Each row comes from the steps of one path. Every step used is in the known rows, and no mark comes twice. Write the path behind each row, first mark first.
(in the rows, 128 means zero)
Known rows
bubek, vuzalos, riza, nago, fenoran: [149 100 118 136 124 132 118 109 144 148 125 135 162 112 117   8 120 136
 138]
riza, nago: [119 128 127 116 137 125 109 125 148 111 111 124 113 118 150  61 160 123
 136]
vuzalos, riza, nago: [122 124 129 156 151 128 111 128 146 105 131 129 116 119 118  51 145 127
 140]
riza, kofe, fenoran, nago: [122 126 141 127 129 141  96  88 130  85 120 129 115 120 158 198 159 123
 126]
vuzalos, riza, nago, fenoran: [139 104 128 154 126 136 111 101 143 142 120 138 154 109 120  36 125 130
 138]
kofe, vuzalos, riza: [134 121 122 149 142 130 126 113 138 111 159 129 136 115 111  73 120 130
 140]
fenoran, nago: [124 139 128 102 146 138 103  98 137 108 124 125 117 125 133 114 164 107
 122]
riza, kofe, fenoran: [112 113 131 158 109 129 119 112 133  90 124 132 130 115 175 217 130 138
 135]
bubek, kofe, vuzalos, riza: [131 106 126 150 135 129 132 116 130  85 149 132 130 116 112  86 128 133
 139]
kofe, riza: [125 124 101 139 135 112 125 111 146 157 147 129 139 108  97 130 133 119
 134]
nago, fenoran: [132 112 117 132 110 133 124  99 139 153 117 135 168 111 141  87 119 122
 129]
fenoran, nago, bubek: [129 128 107  89 148 152  92 117 134  89 134 133 106 118 110 109 154 105
 122]
kofe, bubek, vuzalos, riza, nago, fenoran: [146 101 108 107 129 135 107 103 142 153 121 136 151 104 102   4 117 139
 146]
vuzalos, riza, kofe, bubek, nago, fenoran: [132 109 123 105 121 155 104  94 133 142 125 136 146 114 128  67 129 137
 144]
bubek, riza, kofe, fenoran, nago: [130 121 134 114 133 140 101 102 128  76 134 124 129 121 160 193 149 124
 124]
bubek, vuzalos, riza, nago: [136 117 118 132 148 124 116 139 147 112 139 126 126 122 113  16 140 134
 139]
kofe, bubek: [107 133  97  70 139 130 105 109 137 128 119 129 114 107 115 109 132 125
 143]
fenoran, nago, bubek, kofe, riza, vuzalos: [145 127 103  72 125 140 129 132 141 104 128 139 123 113 104 107 148 127
 128]
vuzalos, riza, kofe: [109 118 130 180 139 142 139 134 131  80 143 124 116 124 142 155 144 126
 129]

Write each row's path
[158 135 102  53 127 149 124 155 140  76 145 134 154 120 142 102 119 131
 127] : kofe, fenoran, nago, bubek, riza, vuzalos
[141 144  93  30 131 138 142 158 144 102 136 125 155 115 142  71 116 135
 136] : kofe, bubek, riza, vuzalos
[138 113 110 117 148 145  96 130 142  87 144 135 103 109 103  41 138 126
 142] : kofe, vuzalos, riza, nago, bubek
[128 115 108 133 151 145  98 140 142  88 141 137 104 114  99  58 139 121
 137] : vuzalos, riza, nago, bubek
[131 103 100 115 138 128 109 111 132 109 139 136 111 108  77 138 152 116
 128] : fenoran, nago, bubek, kofe, riza
[123 105 114  95 134 144 105 124 123  57 118 136 101 120 118 127 163 113
 120] : fenoran, nago, bubek, kofe
[131 111 115 135 147 152 125 139 128  71 154 123 108 126 120 118 149 126
 124] : fenoran, nago, bubek, vuzalos, riza, kofe
[126 122 132 105 119 135 132 111 135  92 131 116 114 112 176 125 152 131
 135] : riza, kofe, vuzalos
[139 116 127 106 109 143 110  99 141 155 120 135 167 121 151  53 131 127
 134] : bubek, nago, fenoran
[125  89 120 153 119 131  99 122 130  64 125 148 122 111 121 152 124 141
 142] : vuzalos, riza, nago, bubek, kofe, fenoran
[125 115 136 116 125 132  94  88 127  81 113 136 121 120 139 174 154 124
 126] : bubek, kofe, fenoran, nago
[147 104 118 110 120 131 118 118 143 135 120 128 170 108 147  37 125 128
 133] : bubek, riza, nago, fenoran
[146 110 100  76 129 143 104 131 132  89 142 128 121 120 129 115 139 130
 126] : riza, kofe, fenoran, nago, bubek, vuzalos
[140 111  91 134 147 135 126 150 138 106 169 133 141 123  81  52 111 129
 133] : nago, bubek, vuzalos, riza
[120 115 118 123 132 136 147 153 130  70 145 112 136 124 175 158 144 124
 121] : bubek, riza, kofe
[147 115 120  70 135 149 119 123 128  63 152 114 115 112 161 116 150 125
 128] : fenoran, nago, bubek, riza, kofe, vuzalos
[145 116  98 123 155 143 113 137 135 101 166 132 130 125  77  53 123 123
 129] : fenoran, nago, bubek, vuzalos, riza
[130 100 113 160 120 138 117 131 130  80 150 137 133 116 134 177 112 145
 138] : nago, bubek, vuzalos, riza, kofe, fenoran
[134 118 132 131 135 140 102  99 129  86 139 129 124 124 135 162 145 132
 128] : bubek, vuzalos, riza, kofe, fenoran, nago
[136 127 107  93 114 125 150 139 145 118 126 136 140 115 123 108 138 134
 132] : bubek, kofe, riza, vuzalos
[138 101 120  77 121 134 111 119 133  72 122 129 103 108 141  65 152 132
 139] : riza, nago, bubek, kofe, vuzalos
